Each row was made from one small tree. The marks that hang from a mark follow it in brackets, in the order of their numbers. Every link used is in the known rows. Write each row's tree.
Known rows:
Z689[Z674]: [ 0.40 -0.95  0.16 -0.76  1.21 -1.26 -1.51  2.89 -1.20 -0.33  1.31  1.06
 -0.83  2.76 -0.88  0.45 -0.38 -0.71 -1.06  2.50  1.50  1.63 -0.29]
Z817[Z29]: [ 1.14 -2.03  0.59  0.22 -0.95  1.26  1.16  0.56  1.49 -0.85 -0.25  0.11
 -0.30 -1.02 -0.69 -1.25 -0.65  0.05 -0.74 -0.23 -1.24 -0.47  0.30]
Z297[Z29[Z338 Z817]]: [-0.22 -2.30  0.08  1.10 -0.20  1.68 -0.18  2.90  1.20 -0.01  1.66  2.07
 -1.42  3.23 -0.87  1.46  2.25  1.34 -0.22 -1.27  1.71 -2.16 -0.87]
Z29[Z817]: [-0.36 -1.72  0.83 -0.86  0.21  0.25 -0.41  1.81  3.02 -1.39  1.17  0.75
 -1.26 -0.64  0.70  0.28  0.23  0.55 -0.20 -1.18  1.39  0.10 -0.69]
Z29[Z297]: [-1.03  0.67  0.61  0.45 -0.03  1.43  0.33  0.87  0.69  1.01  0.09  0.11
 -0.14  4.67  0.84  0.41  0.04  0.59  1.80 -0.39 -2.00  0.03 -2.13]
Z297[Z29[Z338[Z578 Z835] Z817]]: [-0.77 -0.22  1.94  2.64 -1.54  4.34 -3.65  1.62  1.59 -0.88  3.84  1.51
 -1.56  3.21  0.08  0.21  1.11  1.53  0.68 -0.85 -1.19 -3.27  1.78]
Z29[Z297 Z817]: [-1.27 -1.24  1.52 -0.22  0.16  1.65 -0.04  2.71  3.74 -0.14  1.20  0.84
 -1.30  4.07  1.56  0.75  0.10  1.14  1.68 -1.50 -0.77  0.02 -2.92]
Z297[Z29[Z338[Z159 Z835[Z674]]]]: [-2.08  1.84 -1.05  3.18 -0.81  2.90 -3.77 -0.47 -0.17  5.42  2.62  2.70
  1.41  3.02 -2.10  0.34  4.30 -2.58  0.35  0.53 -3.00 -2.01  4.16]
Z159[Z338[Z578 Z835[Z674[Z689]]]]: [-0.33  2.09  2.85  1.52 -4.53  2.46 -3.72 -0.97  0.37  3.22  1.67  0.02
  0.59  4.70 -0.27 -3.17 -0.59 -0.82  1.33  2.34 -1.63  1.92  3.40]
Z29[Z338[Z159] Z817]: [-2.98 -0.02  0.75  1.59  0.43  0.30 -1.03  1.78  2.11  2.11  1.06  1.42
 -3.59  1.38  0.27  0.86  2.09  0.95  0.64 -1.95  1.60 -2.45  1.42]
Z338[Z578 Z835]: [-0.34  2.15  1.92  1.82 -1.47  2.64 -3.47 -1.29  0.61 -0.94  2.17 -0.37
 -0.10 -0.12  1.06 -1.07 -1.26  0.26  0.92  0.34 -3.06 -1.00  2.70]
Z297[Z29]: [ 1.54 -2.08 -1.45  1.50 -0.87  1.79 -0.51  1.43 -0.54 -0.60  0.36  1.14
  0.20  1.30 -1.63  1.23  1.89 -0.15 -0.55 -0.39 -0.80 -0.44  0.05]
Z29[Z338[Z159 Z578 Z835] Z817]: [-3.24  2.19  2.71  3.27 -0.87  3.23 -4.54  0.20  2.76  1.16  3.29  1.08
 -3.55  1.23  1.33 -0.36  0.99  1.22  1.56 -1.59 -1.32 -3.45  4.08]
Z338[Z578]: [ 0.19 -0.06  1.64  0.83 -0.85  1.14 -1.50 -0.86 -1.33 -1.40  0.72 -0.66
 -0.18  1.10  0.31 -0.30 -0.71  1.65  0.48  0.38 -0.67 -0.44  0.44]
Z29[Z297 Z338]: [-2.20  2.39  1.25  0.33  0.70  1.05  0.89  0.58 -0.87  2.98  0.45  0.14
 -0.45  7.37  0.92  0.26  0.31  1.26  2.30 -0.10 -0.63 -1.70 -2.36]
Z159[Z338[Z578 Z835]]: [-0.75  3.41  1.73  0.59 -2.17  3.02 -3.74 -0.29  0.72 -0.15  1.70 -0.20
 -0.61  1.82  0.59 -1.44 -0.85 -0.43  0.53  0.70 -1.29 -0.10  3.73]
Z29[Z338 Z817]: [-1.84 -0.15  1.57 -0.80  0.74 -0.03  0.27  1.62  1.46  0.74  1.41  0.81
 -1.91  2.10  0.67  0.29  0.31  1.24  0.43 -1.04  2.52 -1.67 -1.06]
Z817[Z29[Z338]]: [-0.22 -0.22  1.37  0.25 -0.38  0.92  1.95  0.46 -0.05  1.06  0.01  0.15
 -0.69  1.44 -0.56 -1.32 -0.44  0.86 -0.09  0.12  0.23 -2.46  0.01]
Z338[Z29 Z835[Z674]]: [-1.99  2.85  1.32  1.19 -0.84  1.97 -4.76 -0.85  4.64  2.41  3.45  1.48
  2.76  1.21 -0.33  0.86  2.21 -1.27 -0.91  1.35 -2.49  0.20  2.48]
Z817[Z29[Z338[Z159 Z578 Z835]]]: [-1.57  2.05  2.50  3.99 -1.88  4.04 -3.17 -1.09  1.51  1.86  1.91  0.31
 -2.47  0.73 -0.17 -1.90  0.27  0.75  0.96 -0.32 -3.93 -4.14  5.18]
Z817[Z29[Z297 Z338[Z159 Z578 Z835]]]: [-2.62  2.67  3.13  4.44 -2.03  5.49 -2.96 -0.14  2.17  2.63  2.15  0.44
 -2.68  5.34  0.79 -1.51  0.30  1.32  2.87 -0.95 -5.96 -4.36  2.97]
Z835[Z338 Z674[Z689]]: [-1.68 -0.13  1.90 -0.07 -1.71 -1.59  0.30  0.01 -1.33  4.50 -0.40  0.13
  0.43  3.88 -1.97 -1.39 -0.25 -1.48  1.46  1.84  0.83  2.82 -0.03]

Write each row's tree:
[-1.57 -0.20  3.10  0.18  0.12  0.86 -1.11  0.80  0.29 -0.80  2.16  0.13
 -2.09  3.26  1.12 -0.09 -0.37  2.95  0.97 -0.70  2.03 -2.00 -0.63] : Z29[Z338[Z578] Z817]
[-2.79  3.91  1.88  3.91 -1.04  2.90 -4.39 -1.66 -0.30  2.62  2.18  0.30
 -2.08  1.78  0.72 -0.73  0.78  0.70  1.49 -0.39 -2.85 -3.58  4.92] : Z29[Z338[Z159 Z578 Z835]]
[-3.59  2.44  4.22 -0.09 -0.10  3.20 -3.48 -0.06  2.33  2.77  4.34  1.41
  1.42  7.57  1.73 -0.97  0.08  0.64  2.80  0.63 -2.44 -0.71 -1.02] : Z29[Z297 Z338[Z578 Z835[Z674]] Z817]
[-3.04  2.54  2.51  0.74 -0.01  2.88 -1.52  1.82  4.10  2.20  3.12  1.40
 -1.75  5.36  2.28 -0.10 -0.19  0.46  2.55 -1.18 -1.69 -2.25 -0.71] : Z29[Z297 Z338[Z835] Z817]
[-1.99 -0.97  2.46  4.27 -1.49  2.80 -5.74  1.91  5.16 -1.29  2.81  1.00
 -3.79  1.33  0.54  2.77  2.99  3.39 -0.55 -1.94 -0.55 -1.85  2.62] : Z338[Z29[Z817] Z159 Z578]
[-1.19  0.37  2.02  0.61 -0.46  2.28  2.03  1.04  0.88  2.24  0.19  0.21
 -0.76  6.19  0.10 -0.84 -0.43  1.39  1.67 -0.32 -1.76 -2.13 -2.23] : Z817[Z29[Z297 Z338]]
[-2.27  2.31  2.26 -0.30 -0.56  3.22 -0.67 -0.61  2.04  4.64  2.42  1.24
  2.44  5.86  0.05 -2.19  0.01 -1.52  1.86  1.49 -4.13 -1.04 -0.30] : Z817[Z29[Z297 Z338[Z835[Z674]]]]
[-4.61  2.49  2.99  4.51 -0.81  2.90 -5.11  1.58  2.52  2.01  1.50  0.22
 -3.56  7.80 -0.33  2.88  2.42  2.45  2.05 -1.45 -2.79 -1.26  1.46] : Z835[Z338[Z29[Z297] Z159 Z578]]
[-2.26  2.20 -0.22  1.50 -0.56  1.52 -4.05 -1.83  1.77  3.93  2.03  1.58
  1.81 -0.96 -0.60 -0.80  2.13 -3.29  0.38  0.72 -3.32  0.44  4.36] : Z338[Z159 Z835[Z674]]
[-3.49  0.66  3.11  2.75 -0.20  2.87 -2.49  1.76  1.41  1.71  1.80  0.94
 -3.70  7.25  1.55  0.81  1.47  3.15  3.05 -2.08 -1.28 -2.83 -0.38] : Z29[Z297 Z338[Z159 Z578] Z817]
[-3.49  0.72  3.35  4.93 -3.22  0.96 -5.21  0.10  1.24  4.51  1.29  0.30
 -2.05  5.85 -2.17  0.93  2.79  1.38  1.03  0.68 -1.31  0.67  3.36] : Z835[Z338[Z29 Z159 Z578] Z674[Z689]]
[-3.12  1.56  4.31  1.65 -1.36  4.61 -6.47  0.92  6.90  0.54  5.49  1.56
  1.25  6.47  1.67  1.26  1.64  1.40  1.29  0.32 -3.90  0.09 -0.02] : Z338[Z29[Z297 Z817] Z578 Z835[Z674]]
[-1.27  1.27  0.76  3.94 -3.66  1.59 -3.33 -1.47  1.95  5.36  1.24  1.17
 -0.23  0.98 -0.69 -1.73  1.63 -2.28  1.50  0.78 -3.94  0.24  4.55] : Z338[Z159 Z835[Z674[Z689]]]
[-4.46  1.87  2.12  3.10 -1.05  4.01 -6.16  1.98  8.75  3.54  4.42  2.80
 -0.34  4.45  0.79  2.08  4.10 -0.57  1.06 -1.15 -4.47 -0.57  1.96] : Z338[Z29[Z297 Z817] Z159 Z835[Z674]]
[-2.22  2.12  1.96  0.19  0.14  1.41 -1.68  1.07  3.50  1.15  2.90  1.19
 -1.58  0.72  1.29 -0.44 -0.17 -0.18  0.79 -0.76  0.20 -2.17  1.40] : Z29[Z338[Z835] Z817]
[-2.80  2.92  4.14  2.32 -2.41  5.74 -6.21  3.36  7.64 -0.70  4.16  1.11
 -2.70  7.30  2.10  1.31  1.16  2.29  1.10 -1.14 -2.21 -1.02  1.45] : Z159[Z338[Z29[Z297 Z817] Z578 Z835]]
[-0.90  1.81  2.37  3.63 -3.84  1.99 -3.89 -0.61  4.88  3.64  2.71  0.81
  0.81  2.95 -0.31 -0.16  1.68 -0.23  0.27  1.71 -2.99 -0.06  2.87] : Z338[Z29 Z835[Z674[Z689]]]
[-3.36  1.18  3.12  3.67 -1.67  3.66 -7.98  0.19  6.74  1.08  4.94  1.97
 -0.33  1.14  0.40  1.46  3.43  0.55 -0.38 -0.43 -2.99 -0.68  4.38] : Z338[Z29[Z817] Z159 Z578 Z835[Z674]]
[-2.90  2.86  1.56  3.68 -1.44  4.32 -1.47  0.76  3.55  4.07  1.31  1.19
 -2.46  4.06  0.51 -1.05  0.91 -0.35  2.17 -1.06 -5.27 -3.85  2.71] : Z817[Z29[Z297 Z338[Z159 Z835]]]
[-2.10  0.46  2.76  3.53 -1.30  3.79 -1.01  0.43  0.29  2.34  0.61  0.15
 -2.71  6.70  0.17 -0.59  0.77  2.58  2.32 -1.05 -3.54 -3.41  0.63] : Z817[Z29[Z297 Z338[Z159 Z578]]]
[-2.61  0.49  2.23 -0.32  0.69  1.29  0.64  2.49  2.40  1.78  1.51  1.00
 -1.85  6.68  1.62  0.66  0.43  1.89  2.13 -1.30  0.50 -1.67 -3.20] : Z29[Z297 Z338 Z817]
[-5.15  0.57  3.81  3.78 -0.56  3.21 -5.30  3.55  5.37  0.81  2.58  0.94
 -4.64  7.09  0.42  3.18  2.52  2.83  1.74 -2.38 -1.65 -1.28  0.60] : Z835[Z338[Z29[Z297 Z817] Z159 Z578]]
[-1.07 -1.20  3.17  2.02 -1.09  2.28 -4.00  1.83  5.00 -2.95  3.02  0.59
 -2.16  2.03  1.02  2.14  1.29  3.72 -0.60 -1.05  0.31 -1.31  0.23] : Z338[Z29[Z817] Z578]
[-4.04  2.76  3.22  3.51 -0.90  4.61 -4.50  1.12  3.48  2.24  3.34  1.31
 -3.52  5.88  2.13  0.07  0.91  1.75  3.24 -1.92 -3.52 -3.55  2.02] : Z29[Z297 Z338[Z159 Z578 Z835] Z817]
[-3.60  1.92  3.46  5.57 -2.37  5.67 -7.38  1.85  8.00  0.09  4.40  1.45
 -3.71  4.77  1.99  2.28  2.61  2.55  1.78 -2.23 -4.99 -2.93  2.84] : Z338[Z29[Z297 Z817] Z159 Z578 Z835]
[-2.31  1.88  1.45  2.91 -0.26  1.33 -2.24 -1.09 -2.06  2.06  0.60  0.08
 -2.44  3.32 -0.03  0.02  1.37  1.98  1.29 -0.50 -0.51 -2.86  2.51] : Z29[Z338[Z159 Z578]]
[-1.93 -0.33  2.46  1.61 -0.42  2.61 -2.40  3.44  7.08 -0.59  2.45  1.16
 -2.03  5.51  1.41  2.89  2.04  2.67  0.59 -1.79 -0.81 -0.87 -2.30] : Z338[Z29[Z297 Z817]]
